What can hang from each mark:
J: N T X
T: J
K: J Q
N: D J
X: J
D: N Q
Q: K

Each row was made from one small tree. The marks that hang from a mark follow it in brackets, in alphabetical order. Every link used is in the known rows. Write each row's tree.
Known rows:
D[N[J[X]] Q[K]]: [ 0.27  0.31 -0.09  0.08 -0.49 -0.30 -0.68  0.07 -0.27  0.15  0.11 -0.03
  0.07 -0.05 -0.01 -0.17  0.26  0.34]
K[J[N]]: [ 0.21  0.16  0.20 -0.18  0.18 -0.27  0.06  0.08  0.11  0.09  0.00 -0.14
 -0.05 -0.20  0.04  0.05  0.03  0.08]
D[N Q]: [ 0.32  0.51 -0.17  0.30 -0.23 -0.01 -0.08 -0.20  0.32  0.26  0.01  0.04
 -0.08  0.01 -0.02 -0.30  0.20 -0.35]
J[N[D[Q]] X]: [ 0.54  0.02  0.11 -0.12 -0.20 -0.32 -0.26  0.33 -0.11  0.36 -0.20  0.18
 -0.09  0.10  0.27  0.06  0.37  0.00]
T[J[N[D[Q]] X]]: [ 0.37  0.25  0.30 -0.15 -0.44 -0.33 -0.23  0.45 -0.13  0.28 -0.18  0.05
 -0.07  0.05  0.30  0.13  0.15  0.12]
X[J[N T]]: [ 0.27 -0.15  0.04  0.15  0.22 -0.22  0.21 -0.15  0.04  0.23 -0.06 -0.18
 -0.06  0.33 -0.24  0.27 -0.02  0.21]
N[J[T X]]: [-0.03 -0.20  0.11 -0.13  0.04 -0.42 -0.26 -0.04 -0.16 -0.04  0.03 -0.24
  0.28  0.65  0.03  0.12 -0.04  0.46]
N[J]: [-0.24  0.04 -0.01 -0.04 -0.06 -0.38 -0.11  0.13 -0.26 -0.11  0.08 -0.15
  0.12  0.18  0.07 -0.03 -0.01  0.25]
X[J[N[D]]]: [ 0.35 -0.03  0.02  0.15  0.08 -0.17  0.10  0.26 -0.32  0.28 -0.09  0.10
 -0.16 -0.25  0.01  0.24  0.23 -0.18]
K[J[X]]: [ 0.36  0.10  0.00 -0.28 -0.04 -0.07 -0.37 -0.09  0.14  0.09  0.12  0.00
  0.09 -0.36  0.19  0.04 -0.10  0.08]
N[D[Q] J]: [ 0.06  0.47  0.10  0.11 -0.55 -0.47 -0.15  0.58 -0.27  0.03 -0.04  0.01
  0.15  0.17  0.14 -0.26  0.28  0.05]
J[N T X]: [ 0.28 -0.39  0.28 -0.19  0.41 -0.27 -0.05 -0.14  0.01  0.18 -0.16 -0.15
  0.02  0.62  0.00  0.29  0.05  0.32]
J[T]: [ 0.03  0.01  0.18  0.09  0.03 -0.03  0.19 -0.03  0.12  0.02 -0.10 -0.16
  0.13  0.50 -0.20  0.01 -0.05  0.08]
K[J[X] Q]: [ 0.36  0.46 -0.11 -0.60 -0.13 -0.29 -0.43 -0.06  0.70  0.00  0.16  0.01
 -0.06 -0.52  0.31 -0.08 -0.22  0.19]
K[J[T X] Q]: [ 0.39  0.46  0.08 -0.52 -0.10 -0.36 -0.24 -0.07  0.83  0.03  0.07 -0.16
  0.05 -0.05  0.12 -0.05 -0.27  0.26]
X[J[N[D[Q]] T]]: [ 0.57  0.28  0.14  0.30 -0.30 -0.35  0.21  0.32  0.06  0.37 -0.16  0.02
 -0.06  0.29 -0.17  0.02  0.26 -0.03]
J[N[D[Q]] T]: [ 0.42  0.26  0.42  0.11 -0.16 -0.34  0.27  0.41  0.01  0.30 -0.30 -0.06
  0.00  0.69 -0.07 -0.08  0.33 -0.01]
N[D[Q] J[X]]: [ 0.26  0.20  0.06 -0.05 -0.51 -0.48 -0.47  0.39 -0.33  0.11  0.00  0.10
  0.15  0.09  0.33 -0.11  0.23  0.17]
K[J[T] Q]: [ 0.21  0.66  0.15 -0.32 -0.15 -0.34  0.07  0.07  0.88 -0.04  0.04 -0.26
  0.03  0.03 -0.04 -0.21 -0.28  0.17]
Q[K[J[T X]]]: [ 0.40  0.15  0.34 -0.28 -0.25  0.01 -0.32  0.11 -0.06  0.01  0.03 -0.23
  0.23 -0.05 -0.21  0.04 -0.09  0.55]
N[D J[T]]: [-0.11  0.18  0.27  0.13 -0.08 -0.38  0.10  0.44 -0.39 -0.01 -0.19 -0.25
  0.25  0.61 -0.10 -0.02  0.11  0.07]

Which tree is each row?
[ 0.56  0.03  0.36 -0.04 -0.13 -0.39 -0.07  0.29  0.03  0.33 -0.26  0.00
  0.05  0.61  0.06  0.08  0.34  0.12]
J[N[D[Q]] T X]
[-0.10  0.25  0.04  0.28  0.19 -0.37  0.05 -0.14 -0.03  0.06 -0.02 -0.36
  0.18  0.65 -0.17 -0.07  0.09 -0.05]
D[N[J[T]]]
[ 0.09  0.00 -0.04  0.11  0.24 -0.35 -0.29 -0.31 -0.08  0.10  0.02 -0.27
  0.21  0.59 -0.04  0.08  0.09  0.05]
D[N[J[T X]]]
[ 0.04 -0.18  0.17 -0.33  0.03 -0.25 -0.22  0.07 -0.11  0.09 -0.04 -0.05
 -0.09  0.02  0.20  0.41 -0.10  0.38]
T[J[N X]]
[ 0.04  0.00 -0.17  0.03  0.18 -0.35 -0.50 -0.26 -0.20  0.07  0.08 -0.10
  0.06  0.07  0.12  0.11  0.14 -0.02]
D[N[J[X]]]
[ 0.36  0.22  0.24  0.07 -0.22 -0.28  0.07  0.43 -0.06  0.27 -0.26  0.11
 -0.12  0.17  0.10 -0.11  0.37 -0.10]
J[N[D[Q]]]
[ 0.29  0.28 -0.06  0.16 -0.21 -0.46 -0.38 -0.17  0.17  0.20  0.02 -0.19
  0.17  0.64 -0.01 -0.16  0.16  0.13]
D[N[J[T X]] Q]
[ 0.08 -0.04  0.10 -0.11 -0.10 -0.36 -0.42  0.31 -0.55  0.04 -0.03 -0.01
  0.18  0.09  0.25  0.11  0.20  0.10]
N[D J[X]]
[ 0.27  0.22  0.20  0.01 -0.46 -0.56 -0.33  0.39 -0.15  0.15 -0.11 -0.06
  0.28  0.64  0.11 -0.11  0.20  0.25]
N[D[Q] J[T X]]
[ 0.24  0.38  0.38 -0.11 -0.32  0.04  0.02  0.21 -0.02  0.00  0.00 -0.29
  0.21  0.02 -0.35 -0.10 -0.08  0.41]
Q[K[J[T]]]
[ 0.58  0.31  0.16  0.18 -0.63 -0.16 -0.11  0.56 -0.39  0.28 -0.10  0.16
 -0.15 -0.39 -0.16  0.02  0.38  0.18]
X[J[N[D[Q[K]]]]]
[ 0.32  0.52  0.03  0.25 -0.51  0.12 -0.20  0.03  0.06  0.20  0.00 -0.01
 -0.07 -0.19 -0.22 -0.34  0.25 -0.06]
D[N Q[K]]
[ 0.36  0.14  0.14 -0.40 -0.30  0.02 -0.48  0.14 -0.13  0.03  0.11 -0.05
  0.11 -0.55  0.00  0.03  0.00  0.40]
Q[K[J[X]]]
[ 0.39 -0.21  0.38 -0.09  0.30 -0.24  0.03  0.22 -0.19  0.28 -0.29 -0.09
  0.02  0.56 -0.01  0.30  0.25  0.02]
J[N[D] T X]
[ 0.07 -0.02  0.25 -0.01  0.00 -0.46 -0.25  0.30 -0.41  0.05 -0.12 -0.17
  0.28  0.57  0.07  0.10  0.15  0.19]
N[D J[T X]]
[ 0.19 -0.03  0.42  0.06  0.28 -0.27  0.34  0.32 -0.20  0.22 -0.34 -0.16
  0.04  0.63 -0.13  0.17  0.26 -0.10]
J[N[D] T]
[ 0.26  0.29 -0.22  0.09 -0.23 -0.43 -0.57 -0.16  0.05  0.18  0.12  0.02
  0.08  0.08  0.20 -0.15  0.19  0.07]
D[N[J[X]] Q]
[ 0.37  0.12  0.16 -0.24  0.01 -0.10 -0.19 -0.08  0.30  0.12  0.05 -0.19
  0.25  0.10 -0.01  0.05 -0.13  0.24]
K[J[T X]]
[ 0.25  0.17  0.37 -0.26 -0.11 -0.16 -0.05  0.26 -0.20  0.06 -0.01 -0.17
 -0.05 -0.33 -0.15  0.01  0.08  0.40]
Q[K[J[N]]]
[ 0.35 -0.02  0.17  0.23  0.17 -0.21  0.27  0.22 -0.16  0.29 -0.19 -0.10
 -0.08  0.25 -0.21  0.23  0.17 -0.04]
X[J[N[D] T]]
[ 0.02  0.21  0.37 -0.04 -0.11 -0.25  0.21  0.50 -0.38  0.14 -0.23 -0.10
 -0.11  0.02  0.08  0.20  0.07 -0.07]
T[J[N[D]]]
[ 0.39 -0.10  0.16 -0.40  0.25 -0.28 -0.26 -0.08  0.06  0.15  0.02 -0.06
 -0.05 -0.21  0.21  0.17 -0.02  0.21]
K[J[N X]]
[ 0.42  0.24  0.10 -0.65  0.11 -0.49 -0.35 -0.02  0.62  0.10  0.05 -0.02
 -0.21 -0.36  0.34  0.07 -0.11  0.28]
K[J[N X] Q]
[ 0.46  0.44  0.36 -0.17 -0.53 -0.25 -0.11  0.40  0.04  0.15  0.04 -0.08
 -0.04 -0.27 -0.11 -0.19  0.13  0.46]
D[Q[K[J[N]]]]
[ 0.07  0.51 -0.16  0.27 -0.31 -0.37 -0.23 -0.03  0.05  0.10  0.07 -0.08
  0.07  0.20  0.01 -0.28  0.19 -0.10]
D[N[J] Q]
[ 0.48 -0.04  0.49 -0.33  0.03 -0.24 -0.19  0.13 -0.09  0.13 -0.06 -0.26
  0.10  0.09 -0.19  0.18  0.03  0.61]
Q[K[J[N T X]]]
[ 0.40  0.34  0.64 -0.09 -0.07 -0.14  0.19  0.61 -0.30  0.18 -0.26 -0.29
  0.12  0.16 -0.31  0.03  0.20  0.20]
Q[K[J[N[D] T]]]
[ 0.25  0.18  0.53 -0.18 -0.01 -0.18  0.15  0.26 -0.09  0.06 -0.11 -0.37
  0.10  0.16 -0.32  0.04  0.02  0.49]
Q[K[J[N T]]]
[ 0.57  0.58  0.29 -0.08 -0.39 -0.34  0.04  0.47  0.07  0.30 -0.13  0.03
 -0.04 -0.19  0.13 -0.20  0.25 -0.12]
K[J[N[D[Q]]]]
